Known rows, with every step that occurs:
sigug mavam vozit pesut: [-52 -12 -30  47  28  -4 -19  14  14 -11  13 -29   4  34 -28   8 -17 -22
 -19 -38  -4  20 -40  33  17  21  37 -31  22  32  -4 -69 -16  13   1 -25
 -56  49  20  19  29 -27  -8  -1  24  19  11  24  73 -47  53   7 -26 -60
   9 -13]
gipe sazu sigug: [ 25  -1   1 -42  23   5  -1 -14  15 -32  -9 -22 -49  25  11 -16  -1  -6
  28 -43 -17  -7 -24 -24 -13 -17  38 -49 -46  -6 -42   1  -3 -57 -26  30
  30  22  -5  -2   2  -3  76  20  33  37  11  -8  15 -14 -24  -5 -28 -41
  -7  18]
pesut sigug sazu: [-18   1 -49 -16   0  38  55  -3  39   6 -30   4  25  27 -48  25  12  27
 -17  -3   0   7  -9 -32 -10 -26  11   1 -19   3  21   1  33   2   3   8
  12  24 -52   3  55   7  27 -41  -6 -39  45  25 -14 -17  69 -12  39 -41
  -9 -35]
gipe nupo sigug: [-21 -41 -41 -16  -2  41  34 -28  34  20  40  52 -16 -28  -1  30 -13 -70
  17  -3 -11  24  33  13 -12 -33  31 -10 -30   5 -20  23  37 -50   4 -19
   4 -12   7 -21  -2 -31  39   6  21  23 -19  14 -10  -4 -18  17 -10 -11
  22 -12]
sazu gipe nupo sigug mavam vozit: [-12 -17  49  25  27  33   4 -56  31 -22  42  30 -49 -27 -20  26  18 -41
   4 -39 -15   8 -29  -5 -23 -34  53 -47 -59   8 -18 -15   9 -17  -2 -45
 -10  26 -24  21  30 -22  24  10  48  33  -8  41 -15 -40  11  26  -3   1
  -2   2]
pesut vozit mavam sigug sazu: [ 10 -32 -48 -12   5  39  14  15  16 -62  17  -8  18  10 -55   3  19  16
  31  18  24  26  42  -1  37 -37 -36 -13   5  18  -8 -35  13  28 -21 -36
 -40   4  20  26 -36  -5 -12 -94  16  -1  47  29  23   9  57 -26   4 -76
 -17  -5]
vozit pesut sigug mavam: [-55  10 -66  -1  27   6  18  54  56  -9   7 -22  -5  36 -53  62 -55  38
 -43 -40 -23 -11  -3   8  36  16  57  24 -17   0 -15 -44  15  29  39 -22
 -20  61  -1  35   6   5  46 -34   6   5  31   7  40 -28  60  21   0 -62
  34 -27]
ririt gipe nupo sigug: [ 30   6  -4 -57  -1  46   2   0  -6 -16  68  48  -8   8  -8  12 -22 -24
  24  25 -19 -25  44  16   6 -45  33 -38 -15  44  14  21  10 -52 -14 -27
  29   2  -4 -20  40   7  11  20  47  35 -26  40  -1 -21   3  24 -49 -11
  41  -9]
nupo gipe ririt: [ 26 -32  35 -37 -18   5 -55  10   3  26  22  54 -14   0 -10  32  35 -48
  42 -17 -27  29  -6 -30  -8  -4  17 -11 -50  12   7  50 -18 -13  36  19
  -2  52  35  29  25  26  47   8   2  22 -18  -7 -31 -29  14  -1 -24 -58
  22 -22]
vozit pesut sigug: [-34  13 -50 -24  22  14   9  66  49 -17  10 -26  -3  26 -47  51 -66  44
 -40 -24 -25   2  25  -5  29  13  42  23 -37  -9 -18 -26  26  29  43 -12
  -6  50  -6  31 -12  16  52 -43  -2   6  41   5  23 -15  39  10  -9 -45
  21 -26]
ririt gipe sazu sigug pesut vozit: [ 79  36   0 -75  -3  25  -5  18 -23 -71  44 -28  -4  30  -7 -26   9  29
  36 -10 -11 -39  -3 -16  19 -32  39 -33 -30  37  -4 -26  -7 -52 -49   5
  45  24   2  -6  33  13  32  26  48  55   2  26  37 -36  24  -5 -41 -37
   8  20]
mavam vozit pesut: [-22  -3   7  10  -2  11 -58  46   1 -26  24 -52  -1   9 -18 -20 -51  12
  -2 -14 -11  60  17   1  18  13  33 -26 -27  20 -16 -43   2  28  12 -27
 -36  55  34  10 -22 -12  -5 -29  22  41  25  38  44 -38  30  -1 -45 -54
   1 -26]
gipe nupo sigug sazu: [-30 -32 -42 -13 -12  43  41 -51  41  15  27  35 -22  -1  -6  21   7 -79
  17   8  -3  25  12   5 -18 -44  22 -24 -34  14 -11  20  42 -62  -8 -16
  13 -12  -9 -12  19 -25  40  -8  14   5  -3  21 -10   3  -3   7 -14 -19
   6 -21]
sigug mavam vozit: [-37 -18 -25  47  20   0  -8  -5  -3  -1   3 -11  12   9 -21  -2  14 -41
  -9 -30   0  15 -46  26   1  13  27 -40  32  39   2 -52 -18  -1 -16 -18
 -53  37  22   5  45 -35 -26  10  26  13  -9  27  58 -49  50   3  -5 -47
   4  -7]
nupo sigug pesut vozit mavam: [  1  -5 -76  14 -20  16  38   3   2 -17  46 -10   3 -11 -33  10  39 -22
  18 -13  54 -19  17  38  73  -7  22  41  -9  53  -2 -60   9  -9  17 -53
  -6  16  38   7 -34 -20   8 -22   4 -32  18  25   3 -36  51  -7  33 -52
 -14  17]
ririt gipe nupo: [ 38   7  12 -65   2  34  -5  13  -6 -25  53  28   5   1   4  -5 -28 -10
  22  24 -29 -17  35   6 -13 -33  20 -37 -19  21  10  32   9 -39 -29  -9
  19  -2  -8 -10  45   2  -3  23  42  52 -22  27  20 -11  -6  21 -60  -3
  38 -12]
sazu sigug: [-29  24 -28 -17  67  20  -3 -36  28   4  -5  12 -39  14  16   7  24   5
 -13 -30 -10 -35   9 -16 -16   0  21 -17 -27  33  -1 -27   8 -30 -10   0
  -2  20 -28  21   5 -15  24  -9  20 -13  -3  15   4  19   6 -21  -3  -3
 -21  39]
mavam sigug pesut: [  4   3 -78  10  30  29  40 -13 -23  27  42 -12   5  11 -47  18  21 -27
  53  -8  23 -15  12  -7   3 -33  -2   2  -1  17  -7 -24  -4   6  52 -37
 -20  22   5   4 -43 -34 -19 -15  20 -15 -13  17  36 -27  40  23  -4 -36
  17  41]
sazu gipe: [ 17  21  80  15  23   5  -6 -33   7 -34  10  -1 -41  -9  -9   7  30  20
 -13 -27 -10 -13 -34 -21 -12 -18  21 -25 -39  -7 -11  -5 -12  30   4 -19
   8  18 -38  34  18  11  15   2  12  16  -2  21 -25 -13   4  14  10  28
  -7  12]
vozit mavam: [-14  -7 -10 -10  41  -7 -23  33  -5 -14  -1   6 -17  22 -18 -14 -20   5
  15  -9  26 -27  37  44  36  29 -14 -33  19  -8 -17  -7 -27  25  -4 -18
 -37   5  25  27  -6  -8 -16 -22   7  -8  52  18   2   8  -1  15 -31 -52
  13  -3]
vozit mavam sigug: [-17 -17 -39  -4  71  16 -14  18  -8   2  15  24 -26  32 -49  11 -25 -10
  45  -9  21 -28  72  36  28  -2 -15 -55  22  -3 -19  -2 -28  31  32 -38
 -47  25  17  36 -33 -20 -20 -50  28 -23  45  30  11   2  22  36 -35 -67
  31   8]
vozit pesut sigug sazu gipe: [-39  24 -27  -8  17  17  22  37  56 -30   9 -44 -20  43 -59  42 -37  48
 -40 -30 -20  12  -4 -19  25 -13  41   6 -47  -7  -8 -36  33  33  40 -16
   4  61 -34  41   9  26  55 -53   0  -6  55  22  10 -18  57  14  -7 -50
  14 -32]
sazu sigug pesut vozit mavam: [-23  28 -76 -26  48  15  25 -14  28 -30  21 -23 -14   4  -3 -22  66  17
   3 -43  26 -42  -3   6  29   4  20  26 -27  38  -8 -76  14 -16 -27 -13
 -28  27  -5  36 -15 -36   6 -25   9  -8  22  24  33   2  46 -36  10 -38
 -40  48]
gipe sazu: [ 45 -14  23 -29 -15  -6  -6   7  -5 -36   1 -34 -16  15   2 -22 -24 -14
  34 -22  -8  23 -32 -14  -4 -24  25 -30 -27 -34 -48  20 -10 -36 -26  29
  27   8  15 -20  -9  11  59  33  21  47  19 -21  11 -24 -30   9 -23 -39
   8   1]
ririt gipe nupo sigug pesut vozit: [ 46   6 -28 -59 -21  46  20   7  -8 -39  76  26  15 -13 -11   2   2 -17
  26  24  -1 -21  35  17  19 -45  36  -6 -22  46  15  -5  22 -51 -26 -37
  28  -1   7 -20  28  -1   2  12  41  39 -19  39  19 -31  24   9 -30 -20
  21  -7]
sigug sazu gipe ririt: [  1  10  49  13 -25  14  12 -43  39 -21  -6 -20 -41  45 -12  -5  58  -9
  13  -8  -4  21 -51 -53 -26 -51 -12 -44 -39   7  -3   7  16  -7 -14  12
  30  20 -47  53  51  12  30 -28  -5  -2  33  33 -26 -13  27 -19   7 -22
 -13 -15]
ririt gipe: [ 43  33  22 -38  -3  21 -17  22 -34 -30  40   9   2  21  -2 -13 -13  30
  14  24 -18 -40  26  15  13 -17  11 -31  11  41  30   7 -13 -15 -14 -10
  22   9  -8  -6  45  18 -11  16  32  20 -14  34   7 -20  16  11 -37   2
  30   2]
pesut vozit: [ 25 -28 -17 -15 -35  13  16  11  20 -63  17 -18  36 -30 -16  -3  26  31
  -6  15   5  35   5 -20  17 -20  -9  40 -20  17   2 -29  26  13 -36 -14
 -13 -12  19  -3 -24   9  -4 -60  -6  30   3   4  11   6  35 -42  30 -21
 -35  -8]
nupo sigug mavam vozit pesut: [-59 -14 -52  48  12  19   0  -3   3   3  29   8 -18  23 -36  41  -7 -50
  -9 -23   6   3  -1  39  43   2  42 -20  11  67  -4 -56   0 -12  34 -56
 -13  45  26   1  12 -19  20  -2  28 -23  -8  36  22 -56  50  12  12 -63
  17  -4]

Rows:
[ 16  -1 -64 -12 -24 -10  38  30  -3 -47  39 -48  33 -16 -33 -36  52  18
  21 -22  59 -10 -19  26  54   9  -2  67  -2  11 -10 -81   6  21 -27 -25
 -36  16  37  20 -27 -28 -25 -25 -12   7  39   9  41 -23  52 -25  13 -50
 -34  18] : sigug pesut vozit mavam
[ 43  -6  26 -48  28  17 -31 -25 -13 -11  20  19 -41  30 -13   8  35 -20
  42 -38 -29   3 -27  -9  -8  -6  38 -40 -55  14  -8  23 -31 -28   8  24
  -1  47   8  -7  32  25  74  30  37  21  -7 -20 -10 -36   1   7 -45 -54
   0   2] : nupo gipe sazu sigug
[-29   0 -39  26 -23  34  37 -42   4   8   5   7 -25  39 -26  22  38 -46
   5  11  18   6  -1   9  21 -38  -2 -20   1  60  11  -7  19 -26  19 -29
  27   0 -17  -8  11   3  34 -19  12 -62  16  32 -37 -22  28  -9  24 -41
  -8  -9] : nupo sigug sazu
[ 37   6  11 -45  19   7 -17 -19 -18  -7  33   6 -34  29 -11   0  44 -24
  48 -50 -11   2 -44  -6   2  -3  39 -23 -51  17 -11   4 -32 -20  11  18
  -2  61  14  -3  23  17  69  43  36  22  -1 -14  -6 -36   9   6 -39 -63
  -5  15] : nupo gipe sazu sigug pesut
[ 54  27  23 -52  17  26 -30  13 -28 -56  40 -12 -18  44   0 -23 -12   9
  29 -19 -27 -32 -10   2  -1 -25  52 -81 -18  48  -5 -13 -25 -47 -47   5
  27  43  -3 -10  59   4  29  31  65  64  -1  38  41 -49  20   9 -57 -53
  22   3] : ririt gipe sazu sigug mavam vozit
[-12   2 -15   5  65  26   3 -11  -1 -17  13   3 -41  55 -57  -1   0 -11
  46  -9  18 -21  41  27  18 -23 -26 -73  12   7 -19  -3 -25  36  20 -38
 -41  21 -10  47  -8 -15 -13 -59  27 -31  62  48  -2  -3  33  31 -35 -71
  20  12] : vozit mavam sigug sazu gipe
[-40 -48 -53   2  12  41  22 -30  36  22  37  51 -12 -24 -16  29  -9 -91
  16 -15  -9  31  12  18 -13 -28  54 -30 -22  21  -9  -6  30 -53  -3 -26
 -16   1  13 -14  24 -42  26  16  33  29 -19  24  28 -24   7  22 -17 -37
  15 -15] : gipe nupo sigug mavam vozit
[-68  13 -53  14  78  14 -13 -23  33  -4  -1  -7 -46  40  -3  16  18 -10
 -27 -58 -20 -25 -12  11  -2  19  49 -39  -8  52  -2 -77   1 -19  -6 -15
 -39  57  -9  34  26 -39  23  -8  35   1  -7  35  57 -15  46 -18 -15 -47
 -12  27] : sazu sigug mavam vozit pesut
[-34  16 -25 -19   2  16  14  42  68 -25   7 -37 -24  41 -50  47 -32  38
 -26 -28 -23  21  -1 -41  19 -18  43  -1 -64 -12 -17 -20  35  21  38   0
  13  63 -26  61  18  21  68 -52  -8   9  55  25   8 -29  44   5  -3 -59
  20 -32] : vozit pesut sigug sazu gipe ririt
[ 23 -11  19 -30  28  16 -43 -23 -16 -14  19  14 -31  32 -17   3  41 -32
  38 -46 -28  21 -50   2 -10  -2  47 -59 -44  26  -5   2 -34 -22   4  16
 -27  67  18  -7  42  11  66  39  47  36  -4  -6   8 -50  28  16 -49 -81
  -2  -5] : nupo gipe sazu sigug mavam vozit
[ -1   8 -10  23  36  47  36 -57  -8   0  17  -4 -32  49 -51  24  26 -26
  43   2  -4   6  -1 -39 -29 -69 -24 -62 -14  21  -2  -2   3  15  39 -33
  -4  16 -45  21  -5  -7   3 -49  39 -26   3  42   0 -13  47  17   1 -34
  14  18] : mavam sigug sazu gipe
[-41  16 -30 -20  16  24  30  30  73 -27  19 -28 -18  36 -52  42 -41  30
 -37 -35 -28  16   2 -23  14 -19  46   3 -58 -18 -11 -25  43  22  20 -16
   2  51 -38  41  13  19  60 -49   4  12  50  19  13 -14  44  18 -14 -48
  20 -37] : vozit pesut sigug sazu gipe nupo
[-14 -30 -70 -27 -19  37  46 -24  33  -1  49  25   9 -44 -12  20  10 -56
  26  -5  18  26  17   9   7 -37  39  29 -43   9 -16 -14  43 -50  -9 -27
   0  -6  14 -14 -21 -39  29  -3  19  28 -15  12  11 -20  11   5   1 -23
  -5   3] : gipe nupo sigug pesut vozit
[-10   9  -9  -3   9  40  53 -12  42 -11 -25   5   2  15 -50  29  23  33
 -27 -16  -1   0 -28 -42 -17 -40  22 -13 -43   1  23   0  32  15   1  -9
  14  34 -68  16  61  12  29 -36   0 -29  39  34 -23 -24  65  -3  50 -27
 -10 -14] : pesut sigug sazu gipe
[ 60  37  23 -73  16  24 -25  15 -23 -52  34 -11 -28  41   5 -24 -20  15
  34  -5 -31 -46   8  -6   7 -32  37 -65 -23  35  -9   5 -16 -57 -36  13
  46  24 -11 -11  40  18  38  33  61  50   1  23  17 -25  -2  10 -54 -30
  29  10] : ririt gipe sazu sigug
[-10  12  34   8  -2  21  42 -67  31 -24   4 -16 -37  34 -13 -15  56 -22
   3  -2  -6  17 -52 -34 -35 -53  -6 -53 -38   0   1   4  28  -8 -32  -6
  15   1 -67  25  54   3  24 -20   3   0  24  24 -21   0  17   0 -12  -4
 -21 -14] : sigug sazu gipe nupo
[ 20  -9 -88   1  15  36  44  -8 -14  -6  50 -17  25  -6 -58  14  28 -12
  52   3  31   7  21 -18  13 -43  -8  27 -12  26  -6 -42   8  13  34 -42
 -26  23  17   3 -59 -34 -18 -39  23  -4 -12  14  49 -22  62   5  11 -51
  -1  39] : mavam sigug pesut vozit
[ 26   5 -32 -46  17   2  10   3  13 -54  15 -42 -34  24  -3 -36  17   7
  42 -52  18 -13 -23  -6  18 -10  37 -18 -48  -4 -52 -38  -4 -47 -44  20
  14  31  11  11 -14 -19  61   8  23  40  38  -3  35 -23   5 -14 -26 -68
 -22  27] : gipe sazu sigug pesut vozit mavam
[-20  -7 -47  -4  63  28   7  -2  -5  -2   9   8 -30  61 -54   1  -5 -22
  45   2  18 -19  49  31  20 -13 -28 -73  26  11 -16  -2 -21  20  22 -34
 -43  17   2  37 -11 -19 -17 -61  17 -36  59  38  14   1  32  23 -39 -84
  19   2] : vozit mavam sigug sazu
[  1   3  35  11  21  23  26 -45  26 -18  47  20 -51 -31 -14  17  36 -29
   5 -43   2 -10 -27  -8 -10 -34  49 -11 -65  -5 -26  -5  10 -12   1 -42
  11  19 -30  19  12 -17  26  13  24  23  -6  27 -26 -30  -5  25   3  17
  -7  20] : sazu gipe nupo sigug pesut
[-35  -2  10  12   6  26 -29  35  21 -40  13 -55   2  17 -45  -9 -36  30
 -19 -25  -8  61   4 -23   7  -4  46 -32 -52  16  -4 -48  19  38   8 -32
 -31  65  -4  21  17  -4  12 -52  23  34  43  52  33 -49  60  -3 -26 -68
 -11 -39] : mavam vozit pesut sigug sazu gipe
[  3   1  -5  10  20  48  21 -49  11   9  10   6 -29  45 -55  29  26 -33
  47   2 -11  13   6 -57 -31 -75 -14 -64 -25  16 -11  17  10  -2  37 -23
   5  32 -39  40  -6 -10  16 -52  27 -17   6  46  -2 -14  48  10  -4 -45
  22  12] : mavam sigug sazu gipe ririt
[ 31  19 -25 -36  13   7  13  -9   8 -28   8 -48 -41  23  10 -37  18  -6
  38 -61   8 -16 -44 -19   2 -12  42 -25 -45  -7 -42 -25  -1 -59 -26  31
  30  31  -1   2  -5 -20  66  31  21  36  17 -11  32 -26 -10  -6 -25 -46
 -19  35] : gipe sazu sigug pesut
[-36  -8 -13   4   5  21 -43  52   7 -26  14 -41  14  -5 -33   0 -59  26
 -14 -26 -14  61  25 -10  17   7  52 -15 -42   9  -9 -44  22  30  16 -22
 -40  68  19  13  -3  -4   5 -37  19  33  34  42  45 -44  51   0 -25 -68
   6 -34] : mavam vozit pesut sigug
[ -3  -7 -21  14  36  58  41 -65  12   8  26   4 -32  42 -55  25  22 -44
  47   3 -13  20   6 -39 -38 -81 -11 -60 -26  11  -6   9  15   2  32 -35
  -6  10 -48  22   0 -13  10 -46  38 -16  -4  38   6  -8  37  23 -14 -32
  14  10] : mavam sigug sazu gipe nupo
[ 13  -2  64  -4  25  16  11 -39  35 -30  31  16 -46 -27  -7   5  16 -14
  -5 -29 -18   8 -19 -21 -36 -34  34 -32 -61 -32 -26  13  10  -1 -16 -19
   3   6 -37  27  24   0  25   4  25  46  -6  22 -22  -6 -14  18 -11  31
   1   4] : sazu gipe nupo
[ -8   0 -12 -22  37   5 -16  -1  22 -40   3 -44 -50  44  -6  -9 -19 -12
  13 -66 -21   1 -42  -5  -2  -6  57 -58 -37   3 -47 -37  -9 -49 -28  17
   0  48   8   7  13 -17  81  14  38  50  20   4  57 -39   7   3 -41 -75
  -3  10] : gipe sazu sigug mavam vozit pesut
[ 25   7 -65  -3 -43  -4  42  15  -3 -40  36 -56  45 -28 -21 -27  56  20
  16 -10  46   7 -33  -5  38  -4   2  79 -14  11  -1 -74  22  10 -18 -24
 -16  13  28   0 -24 -23 -23 -16 -16  11  12   0  47 -27  52 -31  23 -28
 -42  22] : sigug pesut vozit
